What can hang from each mark:
Z: N
F: E Z
V: D F
E: T
U: D F L
T: E Z
N: U

Every row comes from one small tree of marks. The marks that hang from a mark follow it in brackets, in alphabetical order. Every link used is in the known rows. Which tree was each row made from?
Known rows:
F[E]: 5 17 11 0 -8 0 -19 13 9 5 10 1 14 2 18 10 5 -15 2 2 5 -12 -2 -1 6 -3 4 13 1 -4 10 -13 -6 -1 -1 2 -6 4 7 -2 6 -9 -5 4 3 -9 -11 -9 4 5 -10 4 6 13 0 3 -6 2 -11 6 12
N[U[D F L]]: 2 3 -4 -14 11 -20 11 -12 35 -2 0 7 -22 -3 12 2 31 6 -21 15 -34 40 20 -3 14 6 -2 1 -8 1 -21 22 -13 12 -11 -23 -5 -9 51 24 24 12 20 11 -6 2 -20 6 4 0 9 -16 7 6 22 -12 -19 16 -19 -22 1
E[T[Z]]: -7 -1 -11 1 10 5 -7 -7 -10 8 1 5 0 5 14 -6 4 3 -5 8 21 -3 -2 3 6 -1 -6 0 11 1 -7 -9 -2 -15 2 20 7 -11 6 3 -7 35 -13 -10 -14 11 -10 12 8 -14 30 22 17 -6 2 9 -22 0 21 1 -3
F[E[T] Z[N[U[D L]]]]: 0 4 -10 4 -30 -4 -36 13 46 4 3 15 3 -2 41 13 25 -12 -14 19 -7 -3 10 -9 35 9 -3 41 -2 -7 -20 -1 -33 -11 0 16 -14 -2 25 2 27 19 8 13 -14 -22 -31 6 3 -3 5 -3 25 22 8 -16 -12 13 -1 3 -14
Z[N[U[D F[E] L]]]: 11 15 -4 -10 -17 -13 -2 -2 44 -1 -8 11 -17 -1 28 11 29 -10 -10 17 -20 23 12 -5 23 9 -10 13 -9 0 -14 25 -26 -2 -7 -17 -20 -3 46 5 34 -2 19 18 -6 -24 -30 0 4 6 10 -16 13 17 12 -22 -14 3 -9 -3 15
V[D F[E[T] Z[N]]]: -13 5 -17 14 -18 -4 -38 -19 9 8 -13 10 2 1 29 21 0 -27 -14 20 27 -8 1 7 -5 -8 -12 38 9 9 20 -7 -29 -15 -2 11 -18 5 80 -4 8 26 6 2 -12 -4 -41 9 21 -26 -5 -6 12 6 5 -19 -15 -6 5 7 6
V[D]: -14 -1 -5 0 1 -10 -3 -9 -3 5 -9 -3 -2 4 -8 1 -5 -1 -11 9 13 3 0 2 -6 -6 -1 -2 8 4 11 2 -21 4 6 5 -3 -13 27 -3 3 13 7 3 1 12 -13 3 13 -15 -9 -6 -1 -10 10 -9 -4 2 -7 -3 3
T[Z]: -2 6 9 -7 7 4 -10 0 -7 -3 1 1 3 4 0 -1 -6 -6 -2 -1 27 -2 -5 -4 8 1 4 -7 -5 -2 -3 0 2 -3 -4 17 7 -10 5 2 3 -1 -14 0 -6 14 -5 14 11 4 31 16 7 -3 -5 7 -15 -10 2 6 -6
T[E Z]: 5 1 25 -12 11 6 -18 0 -17 -2 1 0 8 11 15 -8 -3 -13 3 7 59 -6 -3 3 7 -2 0 -28 4 -1 8 -2 3 -10 9 19 5 -16 5 -1 9 -3 -30 0 0 32 2 -2 8 -4 16 7 17 -5 -1 18 -17 -16 5 9 -7
U[D L]: -3 0 -2 -9 0 -19 2 -7 45 5 3 0 -19 1 -16 2 18 4 -23 5 -28 21 -1 1 13 6 2 -5 -10 -5 2 10 -23 6 -9 -14 -5 -16 15 18 13 9 8 12 -4 -4 -18 -5 4 6 5 -1 5 -3 14 -7 -3 14 -18 -3 0
U[F L]: 14 7 -8 -12 8 -14 7 -37 33 -2 -1 3 -17 -2 -12 -1 19 -4 -3 6 -22 19 2 5 1 2 -3 8 -14 0 7 9 -7 -3 -18 -32 -3 -1 32 19 5 4 5 11 -5 -4 -16 3 -3 16 -9 -4 4 6 14 1 -11 3 -9 1 10
F[E Z[N[U]]]: 5 7 6 3 -33 13 -38 26 13 -7 2 16 18 -1 42 20 4 -27 9 5 18 -20 6 -13 22 3 3 40 -7 -8 -16 -1 -16 -2 2 24 -10 13 14 -15 24 -19 2 13 -6 -20 -12 8 0 7 0 -8 14 27 -7 -15 -5 -4 -4 11 -18
E[T[Z[N[U]]]]: -4 1 -14 0 -5 6 -3 4 -14 0 -15 12 -6 4 38 -11 7 2 1 15 21 0 5 -2 17 3 -14 6 13 5 -32 11 -1 -20 14 20 1 -10 0 -6 4 29 0 3 -18 3 -11 20 1 -11 38 14 17 -2 -4 -4 -14 -4 29 -5 -6
E[T[Z[N[U[D F L]]]]]: 0 1 -19 -8 2 -8 -1 -22 21 5 -12 13 -21 0 24 -4 25 5 -18 23 -2 31 10 -3 25 8 -14 5 2 5 -23 21 -19 -14 -3 2 -6 -20 41 17 17 34 8 5 -24 -1 -32 17 10 -4 35 6 24 1 10 -8 -27 0 18 -10 1
U[F[E Z] L]: 18 12 2 -9 -6 -4 -29 -26 49 1 14 11 2 -2 -1 16 23 -25 -2 -1 -9 5 3 -4 13 3 7 36 -22 -13 16 -11 -16 -5 -24 -14 -8 10 48 16 16 -10 -2 13 -3 -9 -21 4 4 23 -19 -5 9 23 10 -1 -15 5 -20 13 0
F[E Z[N]]: 5 7 1 6 -36 15 -41 6 21 -1 4 9 15 0 20 21 1 -28 10 2 24 -22 -6 -6 16 5 1 35 -11 -11 8 -8 -18 -10 -4 20 -14 15 16 -13 17 -22 -4 7 -3 -20 -13 1 3 12 -5 0 12 18 -9 -14 1 -6 -2 23 -7
V[D F[E[T] Z]]: -17 1 -13 7 -2 -11 -38 -19 9 10 -2 5 9 3 24 20 2 -24 -21 14 16 -7 5 6 -13 -11 -3 39 9 3 23 -20 -23 -6 -5 11 -10 4 84 4 2 34 3 -3 -9 5 -38 12 22 -26 -12 -7 9 8 13 -7 -24 4 -5 6 5
U[F]: 7 1 -7 -1 7 -3 4 -28 2 1 3 8 -9 -3 -3 3 10 -2 -3 1 -4 20 6 4 -5 1 -2 5 -7 4 8 4 3 -3 -9 -13 -3 7 37 9 1 1 2 -4 -1 -2 -7 3 7 0 -2 -6 4 4 5 -3 -9 -3 3 -3 12
V[D F[E Z]]: -12 8 4 1 -7 -8 -39 -9 10 1 0 3 11 2 15 26 -4 -31 -18 8 24 -6 6 1 -14 -10 2 32 -1 1 27 -16 -22 4 -7 5 -8 7 85 0 10 6 2 3 -3 10 -30 9 22 -15 -14 -12 2 10 12 -10 -19 -2 -18 8 4

Write each row's tree:
0 4 -9 -9 -2 -20 -25 -9 43 6 13 15 -6 -4 25 14 42 -10 -24 18 -26 22 27 -5 25 3 6 35 -3 -1 -18 -3 -27 2 -14 -8 -9 -4 62 19 27 23 12 11 -10 -6 -36 5 6 -8 1 -12 20 24 25 -10 -30 21 -14 -11 -6
N[U[D F[E[T] Z] L]]
-2 0 -5 7 -13 7 -43 2 12 4 18 10 16 3 22 15 11 -18 -4 3 13 -20 3 -3 12 1 8 40 5 -8 7 -29 -16 -14 -1 24 -3 6 18 -1 2 16 -7 -1 -9 -9 -18 -3 3 -5 -8 10 17 17 0 4 -7 10 5 14 -13
F[E[T] Z]
7 9 6 -4 -30 0 -35 18 48 -6 3 9 4 -1 26 20 20 -26 -8 10 -4 -5 6 -11 34 9 0 34 -11 -9 -15 7 -30 1 -8 9 -14 3 26 -2 35 -12 7 20 -6 -21 -23 3 4 10 2 -8 12 22 5 -21 -7 5 -16 9 -15
F[E Z[N[U[D L]]]]
-1 2 -18 6 -6 8 -8 -11 -7 3 -14 8 -6 4 21 -6 3 0 -1 12 26 -4 -9 2 14 4 -15 1 6 1 -10 5 -6 -23 7 23 -3 -11 2 -4 -3 27 -4 -5 -15 -1 -12 12 9 -7 34 21 20 -4 -7 -1 -14 -12 31 7 2
E[T[Z[N]]]
2 8 -7 -16 4 -26 -3 -6 39 9 7 12 -17 0 31 2 40 0 -24 21 -34 28 25 -2 19 2 -2 20 5 2 -14 1 -22 1 -11 -23 -9 -8 50 21 25 28 18 13 -10 -8 -36 -3 6 -8 4 -7 18 17 27 -7 -27 22 -12 -17 13
N[U[D F[E[T]] L]]
0 17 -2 -1 -15 7 -23 20 0 3 -1 11 6 4 56 5 9 -10 3 16 27 -10 4 -4 23 0 -9 19 13 -3 -18 -2 -7 -17 7 21 -3 -4 7 -8 14 17 -4 3 -11 -5 -22 9 9 -6 25 17 24 15 -3 -1 -21 -4 18 1 4
F[E[T[Z[N[U]]]]]
6 19 4 -15 -10 -3 -13 -2 32 0 -8 11 -12 3 28 11 21 -15 -9 15 13 21 5 -7 30 6 -8 5 -15 -5 -13 21 -19 -6 -9 2 -12 -11 46 5 31 -4 5 14 -8 -5 -31 15 15 11 36 3 22 14 7 -13 -28 -6 -6 3 6
T[Z[N[U[D F[E] L]]]]
3 18 -7 7 -15 10 -26 2 0 8 1 8 2 5 34 7 3 -13 4 9 28 -11 -8 -1 17 1 -7 12 9 -4 1 -10 -11 -24 4 18 -7 -5 8 -8 4 17 -8 0 -13 -8 -22 2 11 -2 20 25 25 11 -8 2 -18 -9 20 15 12
F[E[T[Z[N]]]]
7 1 8 -8 -5 0 -26 4 8 -5 10 15 13 -2 34 15 19 -18 -3 6 6 1 21 -13 10 -3 7 34 -6 -2 -14 -3 -3 7 -9 7 -3 18 53 5 24 -11 3 5 -4 -4 -13 9 4 -2 -4 -11 11 29 8 -4 -19 6 -12 -5 -8
N[U[F[E Z]]]
9 5 20 -5 -11 13 -18 -1 -11 -2 -12 2 0 8 18 -7 -9 -17 10 9 66 -8 -11 1 11 3 -13 -27 1 0 5 14 -1 -18 11 20 -4 -18 5 -11 12 -11 -25 5 -2 16 2 3 6 2 21 5 20 -2 -8 7 -9 -23 11 14 -4
T[E Z[N]]
-3 0 21 -12 -5 4 -13 14 -6 -2 -11 5 -5 11 37 -8 2 -10 -8 20 50 7 4 -2 18 2 -11 -27 4 -2 -15 22 -8 -9 11 23 -5 -24 18 -5 29 -4 -14 9 -3 19 -7 3 10 -9 36 -6 23 -1 0 -1 -16 -15 3 -4 -13
T[E Z[N[U[D]]]]
0 14 -1 -19 10 -20 -12 -7 37 7 7 12 -12 1 33 3 38 -6 -25 21 -11 27 18 -5 23 2 -1 12 0 0 -18 4 -21 -3 -11 -7 -2 -15 56 24 24 29 7 9 -11 6 -39 7 11 -5 27 2 26 17 23 -1 -38 15 -7 -16 9
N[U[D F[E[T[Z]]] L]]
-6 2 -13 -6 -5 -6 -2 -4 22 6 -12 8 -16 4 26 -10 18 5 -16 23 5 15 3 -3 27 11 -12 3 4 4 -28 17 -18 -15 3 11 -2 -24 13 8 15 38 8 8 -21 -1 -25 17 8 -6 41 11 22 -2 8 -6 -22 3 16 -8 -6
E[T[Z[N[U[D L]]]]]
8 7 -6 -3 -24 -8 -34 -30 65 0 12 10 -13 -3 0 23 26 -22 -15 7 -13 21 1 -3 25 7 0 31 -24 -12 15 3 -36 -11 -26 -11 -23 0 67 16 31 -12 8 10 -6 -25 -31 -3 13 19 -2 -7 16 18 12 -20 -13 2 -17 17 2
U[D F[E Z[N]] L]
-11 16 2 -1 0 -13 -14 -11 7 7 -6 -3 0 3 16 19 -7 -18 -16 13 15 3 3 7 -14 -12 -7 14 9 8 28 -8 -15 0 -3 -10 -7 2 72 -2 8 9 9 6 4 6 -34 4 21 -19 -9 -6 3 5 14 -8 -13 -6 -16 -1 24
V[D F[E]]
-5 5 3 6 -20 -1 -36 10 26 -2 -6 11 5 -1 41 23 9 -25 -16 11 5 5 13 -5 8 -4 -1 35 -9 1 -6 4 -9 0 -11 8 -17 15 72 -3 27 -10 8 5 -4 -15 -23 8 13 -8 15 -16 11 21 3 -22 -15 -2 -11 4 -3
V[F[E Z[N[U[D]]]]]
2 17 -14 -6 -7 -14 -18 -35 47 10 4 10 -24 4 14 10 28 -9 -18 19 -7 31 0 5 24 4 -10 11 -6 0 10 3 -31 -21 -18 -12 -17 -19 59 23 19 23 5 4 -12 -13 -46 0 18 5 24 12 27 8 11 -10 -28 3 3 9 23
U[D F[E[T[Z[N]]]] L]
1 0 -19 0 0 5 -2 -18 -11 1 -14 15 -9 2 38 -7 12 1 -1 18 22 15 9 -3 16 2 -15 5 7 7 -25 13 -3 -17 8 14 -1 -6 31 0 8 35 3 -2 -17 4 -13 20 10 -12 37 9 25 3 0 -6 -23 -5 30 -9 2
E[T[Z[N[U[F]]]]]
-10 -1 -11 7 -31 3 -41 17 20 5 4 18 9 -1 46 15 19 -17 -9 18 5 -9 16 -8 26 5 -5 39 7 0 -17 -4 -28 -12 3 27 -13 -2 28 -6 25 14 6 4 -13 -20 -25 3 6 -15 12 -2 23 18 3 -17 -13 11 6 2 -15
F[E[T] Z[N[U[D]]]]
5 11 5 -16 4 -21 -5 -1 44 3 10 8 -14 0 21 10 35 -6 -21 13 -28 30 20 -5 19 3 4 12 -8 -1 -10 10 -18 10 -13 -23 -9 -6 55 18 28 5 17 16 0 -7 -30 -3 6 1 2 -13 16 18 25 -11 -25 16 -26 -16 13
N[U[D F[E] L]]
12 22 -1 -7 -14 1 -17 11 20 6 -5 12 2 1 44 0 19 -9 1 16 13 -8 0 -4 30 4 -9 17 8 0 -18 4 -16 -16 5 8 -3 -9 5 0 13 20 2 16 -15 -8 -30 11 4 6 19 17 21 14 4 0 -20 3 11 2 7
F[E[T[Z[N[U[L]]]]]]
5 3 -20 3 -21 -10 -33 -38 60 5 8 15 -17 0 11 16 31 -15 -16 19 -21 20 6 2 27 7 -4 38 -11 -5 10 -4 -41 -20 -21 -9 -24 -4 65 18 21 17 9 6 -14 -27 -42 -3 7 2 -2 0 25 14 12 -16 -19 8 -3 14 4
U[D F[E[T] Z[N]] L]
9 6 -9 3 -31 2 -34 14 33 -1 0 17 10 -5 44 11 21 -17 4 16 1 -21 8 -9 30 8 -5 46 2 -7 -23 -3 -24 -12 0 12 -9 6 11 -7 23 16 5 20 -15 -24 -26 8 -4 6 -4 0 19 23 3 -10 -12 7 5 6 -15
F[E[T] Z[N[U[L]]]]
1 -6 -3 -1 -24 0 -18 6 38 -7 -9 9 -5 -2 12 8 14 -9 -8 7 -9 3 9 -11 26 10 -3 21 -14 -4 -26 18 -24 3 -4 9 -8 -6 20 3 27 -3 13 15 -9 -12 -14 14 -2 8 11 -14 11 5 4 -23 -2 3 -12 -1 -31
F[Z[N[U[D L]]]]
15 6 -2 -16 9 -14 18 -12 24 -5 -3 8 -13 -3 17 -6 24 5 -5 9 -22 20 17 -3 8 2 -5 9 -8 1 -22 18 -1 9 -7 -24 3 3 30 14 15 8 16 18 -6 3 -12 12 -4 6 -2 -16 2 15 15 -3 -15 9 -10 -17 2
N[U[F L]]
-6 0 7 -7 -3 -13 -29 6 23 1 17 15 4 -2 31 16 27 -14 -16 10 -5 19 25 -8 13 -2 9 27 -7 -1 -13 -4 -16 6 -9 4 -9 7 68 10 35 -6 3 -1 -3 -3 -22 2 14 -8 9 -15 14 19 14 -13 -23 12 -18 -9 -10
N[U[D F[E Z]]]
